(in the rows, 128 means zero)
Known rows, with every step that occurs:
gupilum, lafan, zomote, mufas, nefikad, veleg: [149  90 123 126 168  97 165 115  91 113 141 133 133 129 109 178  81 122
 117 106]
zomote, lafan: [121 124  96 132 171 135 171 123  78 141 166 118  81 104 105 198  69  93
 102 102]
gupilum, lafan, veleg, zomote, mufas, nefikad: [133  92 122 121 183 114 171 106  74 160 149 113 114 125 114 179  99 120
 121 117]
boke, lafan, zomote: [165 109 114 125 166 120 142 123  58  96 172 154  95 134 116 199  88 128
 132 125]
veleg, zomote, lafan, boke: [108 123 105 135 168 121 200 103  72 173 158 127  89 121 102 198  93 120
  88 150]
lafan, zomote: [151 110 110 131 162 143 151 113  69  99 167 149  98 148 110 190 106 112
 112 138]
lafan, zomote, veleg: [174 109  97 129 176 148 159 116  76 134 174 157  87 161 130 191  98 138
  92 123]
veleg, zomote: [129 113 110 140 149 158 168 122  69 142 155 131  98 112 120 178  91 112
 124 127]
boke, lafan, zomote, mufas, nefikad, gupilum: [145  91 114 121 145 136 130 127  66 127 147 142 132 128  96 188  71 104
 142  99]
gupilum, zomote, lafan: [116 115 101 134 161  93 154 118  90 147 164 128  67  99  99 190  84 107
 116  83]
veleg, zomote, mufas, nefikad, gupilum: [107  95 112 137 128 172 155 125  77 172 131 116 134 105 100 167  73  90
 133  98]
zomote, mufas, nefikad, veleg: [125 107 105 140 172 150 172 136  77 116 143 120 136 115 103 158  59 104
 119  79]
boke, lafan, zomote, mufas: [164 110 111 102 154 125 150 126  49 120 172 151 106 142 112 191  89 124
 116 126]
lafan, veleg: [152 115 105 140 184 147 162 116  73  96 175 134  97 152 111 193 102 111
 115 128]
veleg, zomote, lafan: [118 117 104 128 154 133 176 116  77 183 155 119  88  99 114 192  80 115
 112 117]
nefikad, lafan, zomote: [154 102 112 119 151 133 143 131  94  85 154 136 120 154 115 206  85 106
 111 138]
boke, lafan, veleg, zomote: [165 107 117 130 171 123 158 120  62 133 171 141 101 132 125 196  91 150
 145 128]
lafan, veleg, zomote, mufas: [148 107 109 113 154 152 176 112  63 159 165 131 113 153 116 180 108 127
 109 140]

Rows:
[105  92 114 165 150 128 127 124  99 117 138 130 104 101  91 175  79  89
 153  67] -> mufas, nefikad, gupilum, zomote
[143 117 101 128 190 123 171 112  82 133 176 124  85 138 104 206  86 111
 103 117] -> zomote, lafan, veleg
[107 106 108 126 164 164 168 121  55 168 146 112 116 105 108 156  82 102
 118 102] -> veleg, zomote, mufas, nefikad
[101 104 108 120 166 145 181 123  75 145 135 108 138 137  99 179  74 103
  95 131] -> veleg, zomote, mufas, nefikad, lafan, boke
[151  99 118 122 157 138 158 127  96 123 151 123 125 153 123 204  88 128
 123 140] -> nefikad, lafan, veleg, zomote
[117  88 112 150 171  92 133 109 112 147 151 123  98 120  83 196  84 110
 141  71] -> mufas, nefikad, gupilum, zomote, lafan, veleg
[102  99 122 142 141 123 183 109  86 164 125 119 127 115  94 186  87  92
 111 132] -> veleg, zomote, mufas, nefikad, gupilum, lafan, boke
[121  97 111 143 162 109 154 130  89 120 144 128 122 110 100 152  71 119
 132  60] -> gupilum, zomote, mufas, nefikad, veleg
[154  93 130 144 134 119 163 111 109 142 147 134 111 131 118 212 102 118
 142 141] -> nefikad, gupilum, lafan, veleg, zomote
[111  90 122 134 129 135 161 122  92 173 126 112 126  92 107 181  74  87
 133 100] -> veleg, zomote, mufas, nefikad, gupilum, lafan
[136  90 117 134 166 125 155 117  96 125 146 116 123 133  99 194  84  84
 126 100] -> zomote, mufas, nefikad, gupilum, lafan, veleg
[157 109 115 137 187 110 167 112  86  95 171 128  88 139 116 206 102 106
 117 128] -> gupilum, lafan, veleg
[134  92 112 128 179 134 131 127  88  88 143 126 127 141 106 191  74 102
 123 115] -> mufas, nefikad, lafan, zomote
[160  95 116 123 170 111 150 127  67 111 150 144 141 132 107 173  64 142
 137  93] -> boke, lafan, zomote, mufas, nefikad, veleg
[188 111 102 123 180 124 149 124  68 132 179 164  86 146 135 200  80 155
 113 113] -> boke, lafan, zomote, veleg
[129  92 112 128 142 159 138 117  77 128 142 137 135 141  91 180  89  89
 123 111] -> lafan, zomote, mufas, nefikad, gupilum
[142 107 113 125 127 148 187 131  82 154 144 135 133 120 120 167  76 130
 121 119] -> nefikad, veleg, zomote, mufas
[129  97 111 122 182 154 167 109  59 161 154 119 122 138 109 165  98 122
 118 117] -> lafan, veleg, zomote, mufas, nefikad
[133  83 130 154 161 119 150 108 106 143 135 121 121 118 108 197  92 114
 150 117] -> mufas, nefikad, gupilum, lafan, veleg, zomote
[115 100 111 146 169 119 176 122  95 173 132 114 121  86 107 174  53 135
 135  86] -> mufas, nefikad, veleg, zomote, lafan
[132  88 116 134 183 138 149 125  92 123 141 113 135 139 115 189  78 124
 136 117] -> mufas, nefikad, lafan, veleg, zomote
[134  98 104 113 189 144 150 132  83 106 153 106 135 153 104 188  70  96
 108  99] -> zomote, mufas, nefikad, lafan, veleg
[137 108 108 131 180  82 155 105  93 140 176 132  72 133  99 199 100 129
 114  99] -> gupilum, zomote, lafan, veleg
[112 105 102 117 170 156 154 144  78 112 142 100 130 122 103 179  52  77
 109  84] -> zomote, mufas, nefikad, lafan
